In the rows, zero is written as 128.
Known rows, with every step that occurs:
vobep-rotalu-lepu-zabe-bezenid-pufin: [ 92 107 137 157 130  86 114 133 123  92 168 252 141 105 122 174 161 114
 185 128 118 156 141 109 176 102 129 110 111 124 124 142 124 170 138 144
 119 101 112 112 151 117 136 102  93 171 134 126 165  89  84]
zabe-rotalu-soku: [121 118  90 134 133 102 118 136 111 127 177 181 162 121 106 137 124  90
 160  86 105 120 144 106 138 132 152  90 141 154 137 123 122 114 117 133
 125 133 122 135 118 139 119 106 108 132 119  77 131 113 113]
bezenid-zabe-kagepip: [130 182 128 122 126  87 126 152  80 112 135 126 159 133 128 130 112  89
 117 132 128 110 137 122 139 118 148  78 117 156  77 130 128  80 129 106
 135 146 118 137 145  91 127 148 103 133 113 149 133 136 130]
pufin-rotalu-vobep: [104  92  99 154 136 126 116 130  99 108 136 140 154 109 111 127 139 121
 124 109 117 117 108  84 100 107  97 137 152 150 109 125 157 158 111 126
 123 161 150 150 140 136 114 107 120 153 129 141 127 106 139]
rotalu-soku: [111 140 111 130 127 100 124 134 109 123 153 161 152 125 121 132 118 104
 149  88 109 120 142 106 132 121 124 128 129 146 124 124 120 136 130 130
 141 135 108 117 105 132 127 120 105 130 116 112 131 111 101]
pufin-kagepip: [135 140 101 154 113 107 117 130  93 113 156 140 162 132 121 102 118  92
 145 129 111 132 131 112 115 123 110 125 151 169 125 133 160 128 148 123
 129 144 120 138 138 133 108 120 112 129 115  93  95  91 127]
bezenid-soku: [131 136 111 168 131 132 123 137 110 137 154 116 159 129 110 117 134  85
 119 157  90 140 140 137 134 114 135 131 139 134 135 124 128  92 130 116
 127 141 115 153 132 137 137 131 108 144 119 119 123 118 115]
rotalu-lepu: [115 119 132 154 128  94 126 131  93 105 149 171 151 103 113 147 136 128
 159 108 105 124 141 114 131 126 130  95 151 136 116 142 143 124 127 138
 137 130 125 135 129 133 124 123 107 147 128 113 137 118 133]
bezenid-zabe-kagepip-pufin-rotalu: [123 185 146 128 132  83 123 160  58  98 117 126 164 126 105 100 164  90
 105 131 131 141 128  84 108 117 106  85 107 145  74 135 132 104 111 140
 134 147 127 145 178  97 109 146 102 133 124 177  96 125 135]
zabe-rotalu: [120 117 101 150 141 112 122 139 114 115 160 158 165 131  93 143 135  93
 146 134 109 127 130 119 134 129 160  91 156 148 140 133 139  91 118 119
 104 136 143 145 153 144 121 103 108 143 126  77 132 124 140]
zabe-kagepip-pufin-rotalu-soku: [117 183 137 123 128  92 120 146  82 121 128 166 151 121 112 106 165 103
 133  90 126 141 142  73 108 124 104 116 110 142 123 125 120 162 117 152
 150 142 120 125 142  98 106 136 101 128 122 166  93  91 103]
zabe-rotalu-lepu: [116  91 120 164 135 105 126 130 102 103 173 188 164 104  90 153 144 116
 164 109 108 121 140 113 133 130 156  60 170 149 131 146 140  96 116 129
 119 122 136 152 141 137 120 105 107 157 141  72 133 124 150]
pufin-bezenid: [117 137 134 136 143 110 125 138 107  88 137 132 145 128 103 149 133  99
 122 113 110 128 119 130 137 181 123 126 149 150 124 139 137  91 130 122
 121 136 133 137 152 133 110 125 116 141 112 117 141 112 135]
rotalu-lepu-zabe: [117 120 135 139 129  99 122 135  95 107 151 190 149  90 114 148 151  88
 163 122 104 126 136 115 170 134 121  86 137 133 113 151 128 149 133 130
 133 120 115 124 130 137 138 116 103 163 129 118 137 111 140]
lepu-zabe: [118 136 120 128 136 116 115 146 108 124 139 153 151 125 110 146 136  62
 134 145 114 126 127 121 164 132 125 115 128 133 120 142 121 138 143 118
 128 123 113 127 144 135 130 112 115 144 120 117 134 113 129]
vobep-rotalu-lepu-zabe-kagepip-pufin: [132 137 163 136 106  86 123 153  76 124 165 214 148 105 138 143 181  72
 164 125 134 152 140 109 171 139 136  43 117 120  87 144 132 154 158 139
 138  98 100 123 164  97 121 122  88 156 141 158 153  97 120]
kagepip-pufin-bezenid: [121 148 137 141 118 109 120 151  94  83 133 143 153 117  91 150 183  88
 118 128 106 158 117 132 131 186 126 117 151 135 114 141 137 103 131 162
 129 134 128 131 172 136 102 124 111 135 107 122 121 104 139]
vobep-rotalu-lepu-bezenid-zabe: [110  96 164 125 121  75 135 140  85 100 156 188 155 118 134 110 102 137
 147  95 120 123 128  92 139  65 124  38 141 156  46 128 130 107 142 116
 140 124  93 120 138 141 123 125  98 150 135 117 146 133 109]
bezenid-zabe-rotalu: [129 113 112 138 142  91 127 150  88 104 156 142 167 132  93 132 122  66
 134 130 111 114 130 120 139 123 152  56 143 161  91 136 129  65 110 123
 107 137 133 144 153 146 129 119 107 149 124  83 128 145 140]
bezenid-pufin-kagepip: [118 149  95 153 114  90 106 121 103  93 150 158 164 135 113 129 140 102
 142 140 104 149 147 116 120 121 107 141 145 170 152 129 155 128 126 134
 136 146 125 143 146 123 109 113 105 137 113  96 108  71 118]
pufin-kagepip-zabe: [144 154 107 158 140 107 110 142 133 110 155 120 157 128 113 105  94  92
 148 133 105 111 123 105 110 132  98 131 138 159 118 144 153  76 156 117
 126 156 115 135 148 128 135 124 101 133 117 102 104 108 135]
bezenid-zabe: [121 142 124 129 135 101 132 149  83 115 139 124 166 131 108 129 111  85
 125 130 114 109 129 114 129 119 126  97 132 154  73 132 120  87 130 127
 129 145 123 137 140 135 130 133 111 135 113 121 127 136 131]
vobep-rotalu: [119  96 143 144 122 109 127 158 111 122 160 165 160 149 136 139 108  95
 145 131 115 123 130 103 135 116 135  96 124 137 106 124 138 111 147 121
 109 120 118 126 144 142 116 111 105 149 127 116 151 120 106]
zabe-soku: [119 144 122 109 138 107 121 135 113 116 139 175 168 128  92 135 138  95
 122  95  96 126 137 124 138 122 156 113 135 142 131 138 136 129 122 148
 150 135 143 118 155 140 112 114 102 132 112 104 127 125 124]
lepu-rotalu: [118 119 117 134 136 117 131 147 109 105 155 148 155 146 111 162 121  56
 119 117 118 135 126  95 168 136 133 126 134 142 124 120 131 101 133 115
 148 126 113 139 128 141 119 117 102 157 127 106 127 119 142]
rotalu-lepu-kagepip-zabe: [132 146 137 172 150 116 121 131 137 106 149 159 166 107  99 180 108 137
 180 120 130 129 144 105 141 132 114  97 150 154 113 183 145  85 138 121
 135 160 127 140 138 128 135 131  81 147 136 129 151 136 127]
vobep-rotalu-lepu-bezenid-pufin: [ 86 101 149 136 121  95 119 120 111  74 165 224 157 121 136 148 139 161
 146  94 110 158 147 107 129  72 132  97 147 136 127 127 136 143 127 134
 147 127 105 121 142 128 111 118  95 148 143 121 158  93  84]
rotalu-lepu-bezenid: [112 127 130 135 121  99 125 122  98  97 150 192 153 101 114 123 131 157
 139  98 114 139 134 125 127  73 129 107 157 139 116 138 137 142 125 126
 154 137 115 130 131 126 113 122 109 136 134 115 127 110 127]
rotalu-lepu-bezenid-pufin: [ 87 136 126 136 131  98 113 107 114  64 148 204 157 104 113 147 157 178
 142  90 105 157 152 118 124  74 133 121 159 134 145 131 137 141 107 138
 156 145 121 139 127 119 111 121 101 135 130 122 147  89 104]
rotalu-vobep: [113  97  78 151 120 118 112 130 105 123 156 149 164 113 119 144 138 111
 134 114 110 120 117 121 132 126 134 135 153 152 106 126 154 142 126 127
 131 162 141 147 128 135 119 108 112 150 118 123 147 121 141]

Rows:
[121 155  93 149 146 105 110 126 146  93 156 145 160 132 109 135 116 107
 145 144 102 131 146 112 112 130  93 146 139 152 150 136 143  76 135 133
 138 160 116 142 147 121 129 130  95 126 131 109 125  85 119]
bezenid-pufin-kagepip-zabe
[111  92 162 139 118  98 123 127  99  98 161 202 150 117 142 129 112 148
 153  86 115 136 127  99 127  74 130  70 143 143 103 136 138 140 151 119
 139 129 100 121 136 136 117 114 105 147 136 112 152 119 100]
vobep-rotalu-lepu-bezenid
[133 202 136 136 116 117 113 150  93 112 140 134 146 116 111 131 203  28
 102 161 106 180 138 147 177 192 124 109 122 130 115 146 128 104 146 124
 138 116 108 154 172  88 130 135 110 131 113 156 138  89 116]
lepu-zabe-kagepip-pufin-bezenid-soku
[116  78  81 141 124 123 116 135 107 110 167 161 157 122 129 161 130  61
 117 106 113 124 117  97 180 135 126 127 157 152 107 103 148 131 122 114
 148 152 134 159 121 139 112 103 104 160 125 108 150 114 154]
lepu-rotalu-vobep
[114 127 128 129 145  82 127 142  89  81 149 133 164 124  83 146 129  56
 117 121 105 122 125 128 147 177 135  57 160 159  90 139 128  41 107 125
 107 132 139 148 165 140 116 129 112 151 113  83 147 141 148]
pufin-bezenid-zabe-rotalu
[ 80 110  91 132 134 118 106 108 116  68 131 177 160 108 112 124 152 168
 107 104 119 161 117  86  97  67  94 165 154 150 143 128 148 177  97 132
 145 173 145 146 144 134 102 108 104 138 131 149 135  77 111]
lepu-bezenid-pufin-rotalu-vobep
[119 159 105 172 165 117 113 150 165 113 147 151 152 120  89 138 116 126
 144 136 110 113 117 119 127 110 137 173 118 143 125 148 125  93 139 123
 121 154 124 123 151 124 140 118 108 141 111 132 138 127 117]
kagepip-zabe-bezenid
[111 172  97 105 146 100 103 108 154  70 149 199 160 133  97 117 122 131
 120  95  90 147 142 121 112  87 116 158 138 168 151 138 148 122 138 141
 181 164 109 123 170 130 110 124  99 112 122  98 113  80 101]
lepu-bezenid-pufin-kagepip-zabe-soku
[124 147 128 159 139 122 117 133 106 107 149 114 150 126 109 131 140  81
 108 148  84 146 132 146 133 169 123 127 150 142 132 127 130  73 123 117
 119 140 118 150 142 135 127 134 120 142 111 124 142 114 118]
pufin-bezenid-soku
[125 129 177 166 105  94 133 148  80  81 148 190 162 107 110 178 175 102
 181 109 132 179 128 101 155 185 108  56 158 150  86 180 159 116 135 149
 118 120 131 129 173 135  97 123  82 162 132 126 149 104 110]
vobep-rotalu-lepu-kagepip-pufin-bezenid
[123  81 159 133 122  98 121 143  96 122 158 205 147 109 135 147 129  70
 165 121 112 126 134  95 177 119 124  56 128 127  93 146 128 148 156 120
 131  95 101 122 135 140 136 100  98 167 144 118 154 110 123]
vobep-rotalu-lepu-zabe
[120 153 140 122 115  86 139 153  71  85 128 126 161 127  87 132 168  67
 104 125 105 141 117 122 135 181 108  93 141 146  67 142 125  73 126 158
 133 139 126 137 173 130 114 133 114 144 108 130 123 118 141]
kagepip-pufin-bezenid-zabe
[111 109 150 164 129  87 120 150 106 115 168 232 143 105 127 150 142  94
 177 120 121 138 127 102 175 102 134  89 114 137  98 148 125 167 155 122
 117  99 110 105 144 119 134 103  99 171 132 121 150 108 108]
vobep-rotalu-lepu-zabe-bezenid
[118 161 109 149 138 111 110 147 107 119 142 185 145 121  97 137 146  85
 152 140 121 127 122 122 169 114 135 155 115 142 126 145 128 157 136 119
 117 123 127 116 145 116 134 116 111 148 107 120 134 110 121]
lepu-zabe-bezenid
[ 91 162 132 189 148  94 116 113 108  63 131 220 161 100  83 177 175 178
 188 122 136 173 152  76 116  89  93 162 140 157 151 172 152 174  89 139
 125 141 156 139 151 116 106 121  86 163 130 150 125  90 104]
zabe-bezenid-pufin-rotalu-lepu-kagepip
[122 159 147 155 110  99 133 135  72  84 138 174 165 100  87 178 194 117
 174 112 122 174 136 123 153 184 113  81 168 153 107 183 157 117 122 151
 135 134 141 139 167 136  95 126  84 154 117 125 128 103 133]
rotalu-lepu-kagepip-pufin-bezenid
[100 147 141 169 169 109 131 113 133  67 120 167 164 104  83 184 132 160
 178 119 120 154 152  72 110 117  77 122 134 144 153 185 144 104 102 132
 132 165 147 149 150 128 127 132  75 158 147 152 135 109 117]
bezenid-pufin-rotalu-lepu-kagepip-zabe
[103 105 126 139 104  80 112 116 100  70 170 224 160 112 145 107 131 148
 166 100 110 171 151 104 117  67 102  89 158 168 123 130 152 153 147 137
 151 134  96 128 146 127 102 109  91 134 148  97 132  66  81]
vobep-rotalu-lepu-bezenid-pufin-kagepip
[128 192 144 133 115 104 110 143  86  83 133 139 148 122 102 146 181  93
 113 125 116 159 129 137 134 191 139 102 139 142 118 138 140 100 137 138
 140 131 131 141 173  91 102 135 108 125 108 155 131 105 134]
zabe-kagepip-pufin-bezenid
[122 110 120 143 155 106 117 128 147  88 170 188 160  95  89 134 115 153
 149  99 107 124 130 111 125 100 136  70 167 140 124 157 142  76 132 120
 139 152 118 143 138 135 133 114 101 145 149  90 146 134 137]
kagepip-zabe-rotalu-lepu-bezenid
[119  85 162 153 120  95 127 136 101 117 162 192 150 123 135 143 124 117
 167 107 111 123 136  99 128 112 130  60 143 140 102 134 141 120 152 135
 119 120 115 125 141 141 125 112 104 163 139 113 153 121 114]
vobep-rotalu-lepu
[132 114 107 136 146 113 120 145 108 116 162 170 162 120  93 145 145  48
 144 138 123 128 128 123 173 142 152  81 139 144 135 151 130 110 126 116
 109 115 127 142 148 144 121  97 104 144 127  82 140 114 138]
lepu-zabe-rotalu
[145 128  90 164 149 109 109 135 136 110 175 144 161 130 102 110  96  82
 159 135 105 115 130 105 118 135 120  98 156 158 129 147 144  52 144 115
 112 153 126 152 158 136 125 111  99 134 134  59 109 108 143]
pufin-kagepip-zabe-rotalu
[122 143 173 114 117  72 128 137  87  94 156 199 157 117 159 111  94 137
 143  92 138 120 138  96 140  71 135  28 132 156  48 129 135 111 147  99
 153 120  93 127 138  90 119 140  96 141 133 151 158 136  98]
vobep-rotalu-lepu-bezenid-zabe-kagepip
[110 116  89 146 118  79 103 102 103  58 178 227 166 106 107 125 154 148
 163 100 104 164 146 113 119  86 131  87 185 166 156 141 153 130 106 128
 143 131 125 148 138 129 101 105  94 130 139  56 112  63 117]
zabe-rotalu-lepu-bezenid-pufin-kagepip
[101 128 139 126 144 105 129 130 101 113 139 156 147 130 106 109 124 106
 145  83 110 114 134  70 101 112  91 134 124 145 130 116 127 154 110 125
 134 139 122 127 113 136 115 125 108 135 127 132 101 108 104]
pufin-rotalu-soku
[123  99 122 173 162  99 119 132 143 104 169 170 157  97  90 155 117 121
 165 110 103 108 142 112 127 142 142  63 155 137 125 152 142  56 128 124
 119 140 127 149 139 135 141 113  97 154 144  82 147 133 149]
kagepip-zabe-rotalu-lepu
